Each row was made from one walk, in order. Every step used is in the known rows, and no mark comes twice. Write each row's walk.
In the rows, zero is written as 128.
Known rows:
q/k: [110 130 129 124 130 139 135 118 178 131  89 120 112 109 128 141 102 159]
j/q/k: [110 128 144 118 109 155 110  83 177 154  79 119  95 105 143 120  77 149]
k/w: [126 124 123 134 176 104 133 125 167  76  91 122 141  96 118 143 126 153]
q/j/a/w/k: [119 126  55 113  91 134 164 129 150 133 103 167 109 122 113 141 149 182]
q/j/a/k/w: [151 113  56  89 119 135 138 120 156 128  91 136 109 114 102 150 137 163]
q/k/w/a/l/f/j: [ 87 164 183 103 171 178 199 182 116 104 143 140 136 117  75 112  58 169]
l/f/j: [ 74 163 148 140 198  72 152 166 181 116 127 122 172  82 109 112 155 165]
a/l/f/j/q/k: [ 86 160 170 101 121 170 151 122 147 161 115 126 119  97 102  82  67 151]
a/l/f/j/q/k/w: [ 89 152 175  91 143 171 162 135 135 122 119 127 116 103  86  94  43 149]
w/k: [108 136 106 140 148 114 144 133 160 103 107 134 129 114 120 141 118 182]
f/j: [ 99 151  97 127 192  95 133 146 170 103 118 153 151  88 106 119 165 154]
w/a: [130 129 147 155 153 140 140 120 152 107  96 131 133 114 145 142 122 170]
l/f/j/a/k: [116 157 111 116 126 111 155 155 175 169 114 123 149 101  94 134 184 152]
j/a: [137 122  93 150 121  90 125  74 180 128  87 114 144  85 134 117 191 144]
k/w/a: [131 124 152 140 173 148 150 135 140  76 100 134 128 119 130 154  95 168]
q/j/a: [133 109  47 124 123  95 121  64 172 134  92 130 124  88 135 107 174 169]
f/j/q/k/a/w: [111 158 155  97 120 203 154 154 142 133  98 174 112 109 123 145 100 138]
f/j/q/k: [ 87 145 127  98 141 156 119 111 168 145 102 149  97 102 123 109  80 148]

Write each row's walk:
[130 144 158 155 101 106 164  95 152 146 103  83 173  80 108  84 166 155] : j/a/l/f
[124 144 203 147 143 150 185 144 120 104 115 100 162 108 104 114  88 170] : k/w/a/l/f
[143 131 115 109 144 136 140 155 162 112  88 126 129 116 101 171 125 153] : a/k/w
[133 156 199 150 140 142 168 131 130 118 106  90 181  86 113 103 126 163] : k/a/l/f
[145 144 149 139 127 156 155 149 150 108  83 147 154 101 134 161 161 145] : k/a/w
[150 149 130 127 129 190 172 124  94  92 113 139 144 111  99 116  99 172] : w/k/a/l
[126 136 167 118 128 189 120  95 149 131  82 126 105 103 151 132  66 151] : j/q/k/a
[117 121 172 114 136 195 139 113 137 109  94 137  85 129 136 145  27 164] : j/q/k/w/a
[106 174 168 126 179 139 176 164 125 105 134 129 181  83  89  93 136 160] : k/a/l/f/j
[121 154 220 128 106 187 159 109 127 149  98  91 140  94 124  94  63 156] : j/q/k/a/l/f
[155 132 146 129 137 183 169 119 101  83 107 136 138 117  98 117  92 161] : k/w/a/l
[ 87 160 194 110 160 172 144 139 149 135 110 127 124  96 135 117  64 158] : l/f/j/q/k/a
[101 157 188 116 160 163 158 133 119 117 125 138 140  98 100  84  72 156] : k/w/a/l/f/j/q
[121 150 178 153 127 109 161 125 153 135 104  84 178  85 107  96 141 161] : a/l/f
[128 133 122 132 103 107 161  87 145 150 107  95 157  84 109  78 154 172] : q/j/a/l/f
[ 89 160 191 106 121 199 163 127 127 158 121 136 109 113 108  91  39 162] : w/a/l/f/j/q/k
[112 143 110 135 116 134 168 164 157 116 100 157 129 122 111 160 135 173] : a/w/k
[114 150 120 103 151 116 166 169 162 131 117 124 145 104  83 146 149 152] : l/f/j/a/k/w
[ 94 170 149 131 171 108 168 157 145 123 131 124 177  83  82  87 149 160] : a/l/f/j
[142 131 169 107 103 228 158  99 100 116  99 137  97 127 107 110  28 155] : j/q/k/w/a/l
[ 92 136 131  88 162 157 130 127 159 107 106 151  96 106 107 123  58 146] : f/j/q/k/w
[ 98 164 173 122 187 146 189 176 116  92 141 137 162 104  78 103  99 167] : k/w/a/l/f/j
